What can hang from each mark:
q266: q771
q737: q289 q406
q771: q171
q905: q12 q180
q384: q76
q942: q96
q76: q384 q538 q698
q96: q171 q384 q538 q698 q737
q406: q737
q698: q12
q289: q266 q737
q171: q96 q431
q180: q510 q905

Every row comes from one small tree of marks. Brackets hold a mark, then the marks that hang from it, in the order of their numbers. Every link used is in the known rows. Which tree was each row made from?
Known rows:
{q96 q171 q538 q698 q737}: [ 17  -7 -14  34  -7  -1  16  -4  -2  13  16  34  -4  -4   7  -2   8 -21
 -11 -13 -14  -4   9   9 -12 -17   1  -4 -14  14 -13 -17  22   2   6   2
  32   0   3 -26  36   0  -7  11 -23  -9   8 -10  10  -8  -7  -7   0]
{q905 q12 {q180 q510}}: [  2   1   0 -15  -1   1   2  -6   9   0  -7   8  -1  -6   4  -5   7   5
   4 -22  -8   6 -18   0 -14  -3  -1 -12   5   8   5 -11  10  -3   6  -4
   6  -4  -1  -1  -1   3  -4 -13  -7 -22   3 -11  -3  19   2   3 -10]
{q96 q171 {q384 q76} q737}: [ 16   5  -6  23  -6   4  11  -9   3  12   9  27  -4  -4   6  -9   3 -12
  -3  -4 -13   6  15  12  -1  -7  -3  -4 -13  24 -19  -7  12   3   1   1
  13  -3  -6 -11  30   1  -7   4  -4  -4  14  -7  20 -14  -3  -6   9]
{q289 {q266 {q771 {q171 q431}}} {q737 q406}}: [ 10 -12  -5   5   9   5 -12 -11  -2   3  16   6 -16 -16   2  16   2   9
  -5  23  -8   1  18   0   2   7   2   2  -1   1  -2   1  15  15  -2  17
 -13  -8  11   5   7  22   6 -16   8  -4  -6  -7   8  -8  -7   9   3]
{q942 q96}: [ 1  6 -9 -1  1  5 -3  2  1  9  6  6  3  4 -6  3  3 -2 -4 -4  4  4 -2  5
 -4  2 -2 -2  6 -9  5  5 -3  3 -4  3 -2 -2  4  8 -3  4 -5  8 11 -2  7  7
  5 -4  1  3  1]
{q737 {q289 q266} q406}: [ 11  -3  11  -1  10   0 -11   2   4   3   9   2  -2  -6   5   5  -5  10
  -5  22 -18 -20  13   4  -4   6   1   3   8   0  -4   2   7   5   3   4
  -6  -7   8  19  -6  11   5 -16   0  -7  -3   0   5  -9  -3   8  -6]
{q384 {q76 q698}}: [-3  1  7 -3 -3 -2 -2 -3 15 -4  3 -3 -2 -1 -7  0 -4  2 -1 15 -4  4 12  4
  3  1  0  0  1  1 -2 -2 -5 -3  0 -3 -3  1  2 11  4 -4  3  4  1 -8  4  0
  3 -8  3  3 12]
{q180 q510 {q905 q12}}: [ -4  -4   3   3 -13   8   1  -1  -1  -5  -3   3   1  -7  -7   9  11  -1
  11 -24  -4  -3 -13   3 -10   5   0  -6   4   9   8   9   4  -8   5   3
   4  -6  -1  -2   0   9  -3   8   1 -17  -3  -6   5  16  -3   2 -27]
{q96 q384 q538 {q737 q406}}: [ 12  -7  -7  16   1   6  10  -2  -2  11   4  24  -8  -6   4 -12   7 -18
  -5  -5 -10  -7   8  14  -4 -18   2  -3  -7  14 -14 -11  23   3   5   7
  19 -14  -1 -11  23  -2  -5   8 -11  -7   6 -13   8  -8  -5  -2  -5]
{q384 {q76 q538 q698}}: [ -5  -4  -3 -13  -3   2   0   3  15  -6  -1  -4  -1  -3 -12   2  -7  -1
  -5  11  -1   4  10  11   6   0   2   0  -2  -2  -1   0  -9  -9   2  -1
   2   1   4   9   7 -12   5  -1  -3 -13   2  -3   0  -7   3   3  11]
{q76 q538}: [ -2  -7 -13 -14   0   7   2   8   0  -3  -7   0   1  -1  -7   2  -3  -5
  -5  -6   3   0  -2  10   3  -3   2   0  -3  -3   1   2  -4  -9   4   1
   7   0   2  -3   4  -9   2  -8  -5  -6  -2  -5  -4   1   2   0  -2]
{q942 {q96 {q171 q431} {q384 q76} q538 q698}}: [  9   7 -19  23  -2  -2   4   2   5  18  15  28  -1   7  -1  -6   8  -9
 -12   3  -4   4   8  13  -8  -5  -3  -3   3   5  -8 -12   4   3   2   1
  17  -6   7   0  30   2  -7  16   3  -4  16  -4  15 -17  -5  -2   7]
{q942 {q96 q384 q538 {q737 q406}}}: [ 10   2 -14  10   2   8   4   1  -1  17   9  22  -3   0  -4  -5   8 -14
  -8  -7  -3  -1   4  14  -7 -11  -1  -4   2   0  -5  -3  13   5  -1   8
  10 -12   3   1  14   2  -9  14   3  -7  11  -2  10  -8  -3   2  -3]
{q289 {q266 {q771 {q171 q96 q431}}} {q737 q406}}: [ 11 -10  -6   5   8   2 -14  -9  -1   4  16   6 -14 -16   0  16   5   9
  -4  21  -8  -1  17   4   4   8   2   2  -1  -1  -3   2  14  17  -3  17
 -13  -7  12   5   6  25   7 -17  10  -2  -7 -10   9  -8 -10  11   2]
{q406 q737}: [  5   1  -3   0   2   4   2   3   6  -2   0   0   2  -2  -4   3   4  -6
  -5 -14  -1  -2   4  -1   4  -4   5   1  -1   6   0   0   4  -4   0   4
   3   2  -5 -11   1  -1   4 -11  -2   3  -7   2   6   6  -8   5  -3]
{q942 {q96 {q171 q431} {q698 q12} q737}}: [ 12  10 -16  20  -7  -1  -1  -4   5  16  13  25   1   8 -10  -1  10  -9
  -8  -8  -6  10   3  10  -9  -4  -4  -6   0   2  -3 -11   9   2   1   0
  11   0   4  -7  22  18  -3   5   2 -10   7   5  14  -6 -12   0   4]
{q406 {q737 {q289 {q266 {q771 {q171 {q96 q538} q431}}}}}}: [ 18  -4  -4   2   8   0  -6   6   5   3   4  10   3  -8  -8   5  10   3
  -7  -2  -7 -12  12   4   7  -3   6   0  -1   4  -4   1   3   0   4   3
   4   1   3  -3   4  13   9 -22  -1   8  -7  -6   9   0 -12   7  -3]
{q180 {q905 q12}}: [  0  -5   3  -1  -6   3   2   3  -3  -2   1   8  -3  -3  -1   2   8  -3
   9 -15  -7  -3  -9   1  -9   0  -3  -3   4   7   6   4   4  -2  -2  -1
   4  -2  -1   0  -2   8  -4   4   4 -13   0  -2   6  11  -6   0 -18]
{q171 {q96 q384 {q698 q12} {q737 q289}}}: [ 14   3 -10  17  -4  -5  -2  -1   9  13   4  22   2  -5  -9 -16  19 -10
   0  -4 -12  -3   5  15   3  -7   2  -7  -4   7  -4 -11   6   6   9   4
  11  -4  -3 -11  19  18   3  -4  -2  -3   3 -11  10   0 -18   7  -4]
{q771 {q171 q96 q431}}: [  8   5  -2  -1   4  -6  -5   5   2   4   1   4   1   5 -10   6  -6   8
  -3   2   1  -4   8  11  12   1   1  -5   0  -1  -8   2  -2   7  -2  -4
   3   3   5   6  17  15   8  -9   7  12  -1  -9  12  -9 -11   2   5]
{q266 {q771 q171}}: [  8  -1   2  -9   3   3  -2  -9 -11   4  -2  16  -4 -11  -8   1   4  12
   3   7   1  -1   5  -4   3   0  -2  -7  -7   3  -1   6  -3   5   4  10
   0   0   2  -1  -1   6   0  -6  -1   6   3   1   3  -4  -5  -3  12]
{q96 q698 q737}: [  8  -5  -5  22  -4   4   7  -7   7   9  10  23  -3  -2  -4  -2   9 -12
  -5 -10 -11   3   5   3  -5  -8  -1  -4  -9   8  -2 -14  14   4   2   5
  14  -3  -2 -20  14   4  -2   5  -9  -6   3  -3   5   5 -10   0   3]
{q289 {q266 {q771 {q171 {q96 q698} q431}}} {q737 q406}}: [ 11 -11  -8  10   7   2 -13 -10   1   6  18   9 -15 -15   0  15   6   7
  -6  22 -10   0  18   3   2   8   3   1  -1   0  -2  -2  15  18  -1  19
 -10  -7  12   2  10  26   8 -15   8  -3  -6 -10  10  -7 -13  12   3]
{q76 q384 q538}: [ -5  -9 -22 -25   0  15   4   9  -1  -3  -7   4   5  -1 -17  -5   0  -5
  -6  -3   3   1   6  14   5  -9   2  -3  -6  -3   7   2  -8 -18  10   5
   8  -3   2  -6   7 -13   3 -19 -16 -10  -1  -6  -2   2   2  -3   1]
{q289 q737}: [ 1 -5 -6  6  2  2 -4 -3  1 -3  9 -2 -8 -8  2  4  3 -7 -4  3  1  6  3  2
  3 -1  3  2 -1  0  3 -1  7  7 -3  8 -6 -3  3 -1  8  6  0 -4  1 -1 -4 -4
  2 -1  3  5 -7]
{q905 q180}: [  1   1   2 -11   6  -3   5   0   5   2  -4   9   2   1   4  -8  -1   5
   1  -5  -6   2  -7   0  -2  -3  -2  -3   1   3  -2  -9   6  -1   2  -4
   5  -1  -4  -1   3  -2  -3 -10  -4  -8   2  -6  -3   5   1   1   1]
{q96 {q171 q431} q384 q538 q698 {q737 q289}}: [ 27  -5 -18  41  -4  -3  13   1   0  19  15  48  -2   2   1 -16  14 -18
 -14  -2 -19  -6  16  17  -6 -20  -3  -6 -13  25 -18 -26  25  -1  14   2
  37  -7   3 -25  46   7  -3   3 -23  -3  11 -17  17 -14 -13  -9   0]
{q171 {q96 {q698 q12} {q737 {q289 q266} q406}} q431}: [ 15   6  -4  18  -5 -17 -13   4  16   9   9  15   4   6 -14  -3  12   0
  -5   6 -14  -6   6  18   7   0  -1  -3   5   1  -9 -17  12   4   5  -6
   5  -4   9  -4  15  32  16 -14   4  -2  -8 -16  10   0 -26  12  -5]
{q942 {q96 q171 q384}}: [  8  10 -17   8   0   8   3   0  -4  16   8  17   2   5  -1  -4   3  -5
  -6  -3   0   6   4  10  -7  -1  -4  -4   1   4  -3   3   2   4  -1   6
   6  -3   0   2  13   3  -9   9   7  -2  14   5  15 -12  -2  -3   5]
{q771 q171}: [  5  -1   2  -5   9   5   2  -4  -4   3   2   4  -5  -4  -1   5  -8   6
  -2   1   0  -3   9   0   1  -1   2  -5  -4   3  -3   6  -3   7  -2   3
   3   3   0   7  14   3  -1  -4  -1   5   4   2   8 -10   1  -2   7]

Which tree is each row?
[  9   0 -10  14  -5 -11   6   7  -5   3   6  13   1   7   5   1  -1  -5
  -8   0  -2  -4   4   9  -2  -8   0   1  -3   6 -14 -10  10  -4   5  -9
  19   2   8  -6  25   1   1   2 -10   2   2 -11   6 -12  -1  -8  -2] | {q96 {q171 q431} q538}
[  6 -12  -5   5   5   5 -12 -11  -2   3  16   3 -14 -18   4  13   7   5
  -3  21  -9   1  13  -1  -1   8   2   4   0  -1   1   1  14  14  -1  19
 -15  -8  10   3  -2  18   3 -13   7  -9  -6  -5   4  -4  -4   9  -1] | {q289 {q266 q771} {q737 q406}}
[ 25   0  -7  30  -3  -6   8   1   4  12  10  36  -2  -1   3 -14   6 -13
  -9   3 -15  -5  17  19   2 -16  -2  -3  -9  23 -25 -17  15  -3   7  -8
  23  -6   5  -7  41   4  -3   1 -12   0  13 -18  18 -20  -2  -8  -1] | {q96 {q171 q431} {q384 q76} q538 {q737 q289}}
[  9   3  -8  21  -6  -4   2  -1  14  13   8  21   1  -3  -5 -11  13 -11
  -2  -4 -10   1   7  15   7  -4   0  -4  -4   7  -9 -10   6   9   1   4
  10  -5  -1 -12  18   7   1   5   4   1   7 -16  12  -1 -17   7   4] | {q171 {q96 {q384 q76} q698 q737}}
[ 17  -2  -2   6   7  -5  -5   5   3   8   8  13  -2   0  -7   7  -4   4
  -6   5  -7 -12  14  16   8  -4   3  -4  -1   0 -13  -1   8   9  -1  -3
   8  -2  10   7  22  19   8 -10   2   8   0 -14  14 -13 -11   5   0] | {q771 {q171 {q96 q538 {q737 {q289 q266} q406}} q431}}
[ 15  -7  -6   9   6  -2   0  -3   2  10   8  16  -5 -11  -5   2   5  -2
  -4   0  -9 -10  13   9   0  -6   6  -8  -6   0  -7  -1   3  12   2   1
  11   2   4   2  27  16   2  -5  -4   0   3  -9  10 -10  -8   4   0] | {q771 {q171 {q96 q538 {q698 q12} {q737 {q289 q266}}}}}
[ -5  -3  -4 -16  -4  -2  -3  -1  14  -7  -4  -6  -2  -4 -13  -2  -2  -2
  -2  12  -1   6   9  10   4  -1   4  -2   0  -2   0  -2 -11 -11   4  -4
   0   3   2  12  12  -5   6  -4  -3 -18   0   0  -2  -6   3   4   9] | {q384 {q76 q538 {q698 q12}}}
[ 17   2  -5   8  -1   0  -6   1   4  13   5  19   2  -7  -5  -7  13  -2
   0   4 -13  -9   8  17   7  -2   0  -4  -2   6  -9  -1  11   9   5   8
   3  -8   2  -4   3  17   4  -9   4   2   1 -15  12  -3 -16   8  -2] | {q171 {q96 q384 {q737 {q289 {q266 q771}} q406}}}
[ 15  -2  11  -3  12  -1 -14   0  -1   5   8  10  -4  -7  -1   6  -4  18
  -4  27 -17 -20  15   4   0   7  -2  -1   6   3  -6   2   6   6   5   6
  -7  -7  10  18  -6  18   8 -22   1  -2  -3  -2   7 -12  -7   6   1] | {q737 {q289 {q266 {q771 {q171 q431}}}} q406}
[  4   3 -11  14  -5  -4   1   4   7  11   3  14   3   1  -4 -11  12  -6
  -2  -1  -5  -1   3  12   5  -2   1  -3  -1   2  -2  -6   2   8   5   6
  10  -4  -2 -11  12   6   3   3   2   3   4 -13   8  -1 -17   6   2] | {q171 {q96 q384 q698}}
[ 18   1  -5  24  -4   0  13  -4   2  13  11  30  -9  -7  12 -10   1 -18
  -9   0 -16  -7  17  17  -5 -15   1  -2  -9  22 -26 -12  22   4   3   1
  22  -9   1  -7  39  -4  -8   8 -12  -9  12 -14  19 -21  -2  -5   2] | {q96 q171 {q384 q76} q538 {q737 q406}}
[ 14   3  -2   2  -1  -1  -5  -5  -4  10   1  27  -2  -5 -13  -2   8   9
  -1   7  -5  -2   8   7   8  -1  -4  -9  -6   7  -7  -4   6   8   6  10
   6  -5   4  -8   8  16   5  -9   1   8   1 -10  10  -5 -20   1  14] | {q266 {q771 {q171 {q96 q384 q698 {q737 q406}} q431}}}
[ 10 -11  -6   3   8   5 -12 -11  -2   5  16   5 -15 -20   2  16   5   7
  -3  20  -9  -2  16   2   2   7   4   1  -2  -1  -2   5  12  18  -3  19
 -14  -7  10   6   5  22   5 -15   9  -4  -5  -8   8  -8  -7  11   2] | {q289 {q266 {q771 {q171 q96}}} {q737 q406}}
[  9   5  -8  24  -7  -8   4   1   3   7  12  20   2  10   0   1   0  -2
  -9   3  -9   3   8   5  -3  -1  -4  -1  -4  12  -8 -16  10  -1   5  -2
  17   3   4 -14  23   7   3  -1  -9  -1   3  -5  12  -8 -14  -4   9] | {q96 {q171 q431} q698}
[ 16  -4  -3   7  -2  -7  -5   5   3   9   7  15   1  -9  -4   1  12  -5
  -2   1 -10 -17   4  17   5  -6   3  -1   0  -4 -10  -2  11   8   4   2
   7  -6   9  -2   3  14   4  -5  -1   1  -2 -18   5  -1 -11   8  -8] | {q171 {q96 q538 {q737 {q289 {q266 q771}} q406}}}
[ 11  -9  -3   2   4   4  -7  -9  -4   9   8  13  -7 -13  -2  11   5  10
   1  11  -9  -3  12   1   0   5   1  -2  -6  -1  -4   5   6  10   0  10
  -6  -3   5   0  -1  17   5  -9   7  -1  -1  -6   6  -3  -9   4   9] | {q289 {q266 {q771 {q171 {q96 {q737 q406}}}}}}
[ 21 -11   2  11   7   1  -2  -1  -2   8  10  22  -6 -10  -1   3   4  -2
  -7   7 -15 -18  13  11  -2 -10   2  -3  -4   5 -13  -7  19   5   5   2
  11  -9  10   2  13  13   2  -8  -9  -4   0 -12   6  -9  -5   1  -7] | {q96 q538 {q737 {q289 {q266 {q771 {q171 q431}}}} q406}}
[ 21 -14  -2  22   6   3   3  -5   1  14  17  34  -9 -14   1   0   9  -8
 -11   7 -22 -19  15   7 -10 -12   2  -4  -6   7  -9 -14  21   8   7   9
  19 -10   9  -8  21   9  -1  -2 -17 -10   4 -10   6  -7  -9   2  -2] | {q96 q538 q698 {q737 {q289 {q266 {q771 q171}}} q406}}
[ 13  12 -16  24  -6  -1   1  -7   9  19  13  31  -1   5  -8  -9  12 -10
  -8  -2  -9  13   9  12  -8  -4  -5  -7   0  10  -8 -13   7   3   1   1
  10  -4   1  -4  31  15  -5   8   6 -10  13   3  19 -12 -11   0   8] | {q942 {q96 {q171 q431} {q384 q76} {q698 q12} q737}}
[ 15   0  -2  14  -3  -5  -7   1   9  12  11  21   2  -6  -7   0  12  -2
  -3   3 -15 -12   7  13   4  -1   0  -3  -1   0  -5  -6  11  11   4   7
   6  -5   6  -7   2  18   6  -8   0  -1  -1 -13  10   1 -20  10  -1] | {q171 {q96 q698 {q737 {q289 {q266 q771}} q406}}}
[ 11 -16 -16  11   6   3  -9  -9  -4   7  14  11 -13 -18  -1   9  13   3
  -3  17  -3   6  15   3   4   2   3   1  -6   1  -2  -1   9  14   1  16
  -6  -6  10  -2  16  21   4 -10   8   2  -2 -15   6  -6  -5   6   1] | {q289 {q266 {q771 {q171 {q96 q384 q538} q431}}} q737}
[ 17   6   0  10  -4 -13 -15   8  10   7   6  14   5   6 -13   2   9   6
  -2   6  -9  -8   5  19  14   2  -3  -1   4  -1 -11  -7  11   3   3  -4
   0  -5  11  -2   0  27  15 -16   9   8  -7 -19  10   0 -23  10  -2] | {q171 {q96 {q737 {q289 {q266 q771}} q406}} q431}
[ 15   3  -2   8   5   0  -1  -5   6  11   6  19  -4  -9  -8  -6   4  -1
  -2   1 -10  -5  14  11   4  -5   3 -10  -6   7  -9  -2  -1  11   2   3
   8   0  -2   5  29  13   1  -5   0   3   8  -6  15 -12 -10   4   6] | {q771 {q171 {q96 {q384 q76} {q698 q12} {q737 q289}}}}
[ 18   2 -10  25  -3 -13  -3  10  12  13   8  27   3   8 -10 -11  13  -9
 -10   3 -12 -10   7  24  10 -10  -1  -4   1   7 -14 -21  18   4   9  -2
  20 -11   8 -11  24  18  10  -3  -3   5   0 -25  13  -6 -25   7  -6] | {q171 {q96 q384 q538 q698 {q737 q289 q406}} q431}
[  3 -12  -6   9   8   6  -9  -7   4   1  18  -5 -14 -13   9  14   0  -1
  -6  16  -9   0  14   2  -3   7   4   7   2  -2  -1   0  15  13  -5  13
 -13  -7   8   7   6  15   3 -10   7 -10  -6  -5   5  -6   0  11  -6] | {q289 q266 {q737 q406}}
[ 19   5  -6  14  -3  -9 -11   6   9  12   5  20   4   5 -13  -6  11   3
  -3   9 -10  -5   8  22  15   0  -3  -2   1   6 -13 -10  13   5   6   0
   3  -9   7  -5   7  26  13 -14   8   8  -3 -21  13  -3 -25   8  -1] | {q171 {q96 q384 {q737 {q289 {q266 q771}} q406}} q431}
[ 17   5  -3  19  -5 -14 -12   5  14  11  10  21   5   6 -14   1  12   3
  -7   8 -13  -8   7  18  11   1  -3  -2   2   1 -10 -14  14   6   5  -1
   6  -7  11  -8   7  28  15 -13   5   4  -6 -19  11   0 -28  10   0] | {q171 {q96 q698 {q737 {q289 {q266 q771}} q406}} q431}
[  9   1   1  -6   2  -1  -5  -6  -9   3  -3  16  -2  -6 -11   2   4  15
   2   9   1   1   5  -2   6   2  -4  -7  -5   3  -3   1  -2   3   5   6
   0   0   4  -1   1  11   4  -9   0   9   0  -2   4  -4 -10  -4  14] | {q266 {q771 {q171 q431}}}
[ 15  -3  12  -5  12   2 -12  -2  -2   5   8  10  -4 -11   2   6  -3  17
  -3  25 -18 -21  16   2  -2   7  -1  -1   5   2  -4   5   6   7   5   9
  -6  -7   9  19  -7  16   5 -20   0  -4  -1   1   7 -12  -5   6   0] | {q737 {q289 {q266 {q771 q171}}} q406}
[  8   3  -9   3   4  -7  -4   2   9   7   1  12  -2   1 -13  -4   1   4
  -5   6  -2   1  12  15  10  -2   1  -8  -2   4  -9  -6  -5   6   3  -2
   9   0   3   4  32  13   8  -9   3   4   3 -11  13 -12 -15   4   9] | {q771 {q171 {q96 {q384 {q76 q538}} {q698 q12}} q431}}
[ 10   9  -8  13  -9 -13  -7   3  18   7   0  11   5   9 -17 -10  11  -4
   0   3  -4   8   8  22  15  -4  -1  -4   0   6 -11 -13   6  -1   4  -8
   3  -3   3  -5  20  20  13  -4   9   2  -1 -19  12  -3 -21   7   4] | {q171 {q96 {q384 {q76 {q698 q12}}} q737} q431}
[ 16  -5 -11  20  -6  -1  13  -1  -6   8   9  23  -3  -5   7   0   2 -18
  -6 -14  -8  -5   6  11  -6 -15   2  -1 -13  11 -16  -7  19   0   2  -3
  24   1   2 -16  28   0  -7   7 -16  -5   6 -10   9  -8   2  -8  -3] | {q96 q171 q538 q737}
[ 10   2   0  -2   0  -1  -3  -8  -4   8   0  22  -2 -12  -9  -4   9  10
   2  10  -2  -1   8   2   6   1  -2  -9  -6   5  -4   2  -4  10   5  11
   2  -2   1  -2   6   8   1  -4   2   7   6  -6   8  -7 -12   0  16] | {q266 {q771 {q171 {q96 {q384 q76} q698}}}}
[ 15  -4   0  -2  10   7  -5   1   3   2   4  10   0 -11  -5   5   7   4
  -5  -1  -8  -9  12  -2   3  -1   5  -1  -3   7  -1   4   2   0   3   7
   0   2   0  -3  -1   9   6 -22  -2   5  -6   2   8   1  -8   6  -1] | {q406 {q737 {q289 {q266 {q771 q171}}}}}
[ 13  -3  11  -4   9   0 -13   0  -1   4   8   9  -3 -10   1   4   0  14
  -3  25 -18 -20  12   2  -3   7  -1   1   6   1  -3   2   6   5   5   8
  -8  -8   9  16 -12  14   6 -18   0  -5  -3   0   3  -8  -5   7  -2] | {q737 {q289 {q266 q771}} q406}
[ 13 -10  -5   4   4   0  -7  -6  -3   9   8  15  -6 -10  -4  10   7   9
  -1  12  -7  -4  12   3   1   3   1  -1  -4  -1  -7   0   9   8   1   6
  -2  -3   9   0   5  18   6  -8   6  -1  -2 -10   6  -4 -10   3   7] | {q289 {q266 {q771 {q171 {q96 q538 {q737 q406}} q431}}}}
[ 17   0  -3   0   1  -3  -5  -3  -7   8  -1  26   0  -8 -14  -5  10   9
   0   6  -2  -6   7   8  10  -4  -2  -9  -7   6  -7  -1   3   5   8   6
   7  -4   6  -5   8  15   4  -9  -1  11   2 -11   7  -6 -14  -1   8] | {q266 {q771 {q171 {q96 q384 q538 {q737 q289}} q431}}}
[ 13   1 -17  25  -9 -16  -2   4  11  12   3  23   2   7 -13 -15  21 -13
  -4  -4  -5   2   2  21   7 -12   1  -5  -2   5 -11 -23  12   1   9  -5
  18  -6   5 -17  32  20   9   1  -2   1  -1 -22   9   0 -25   4  -4] | {q171 {q96 q384 q538 {q698 q12} q737} q431}
[ 17  -3  -4   1   9   7  -5   2   3   5   4  13   2 -11  -6   1  10   2
  -4  -2 -10 -10  13   3   6  -1   6  -1  -3   8  -3   5   2   1   4   9
   2   0  -1  -4   2  11   6 -22   1   7  -4  -2  11   0 -12   7  -1] | {q406 {q737 {q289 {q266 {q771 {q171 {q96 q384}}}}}}}
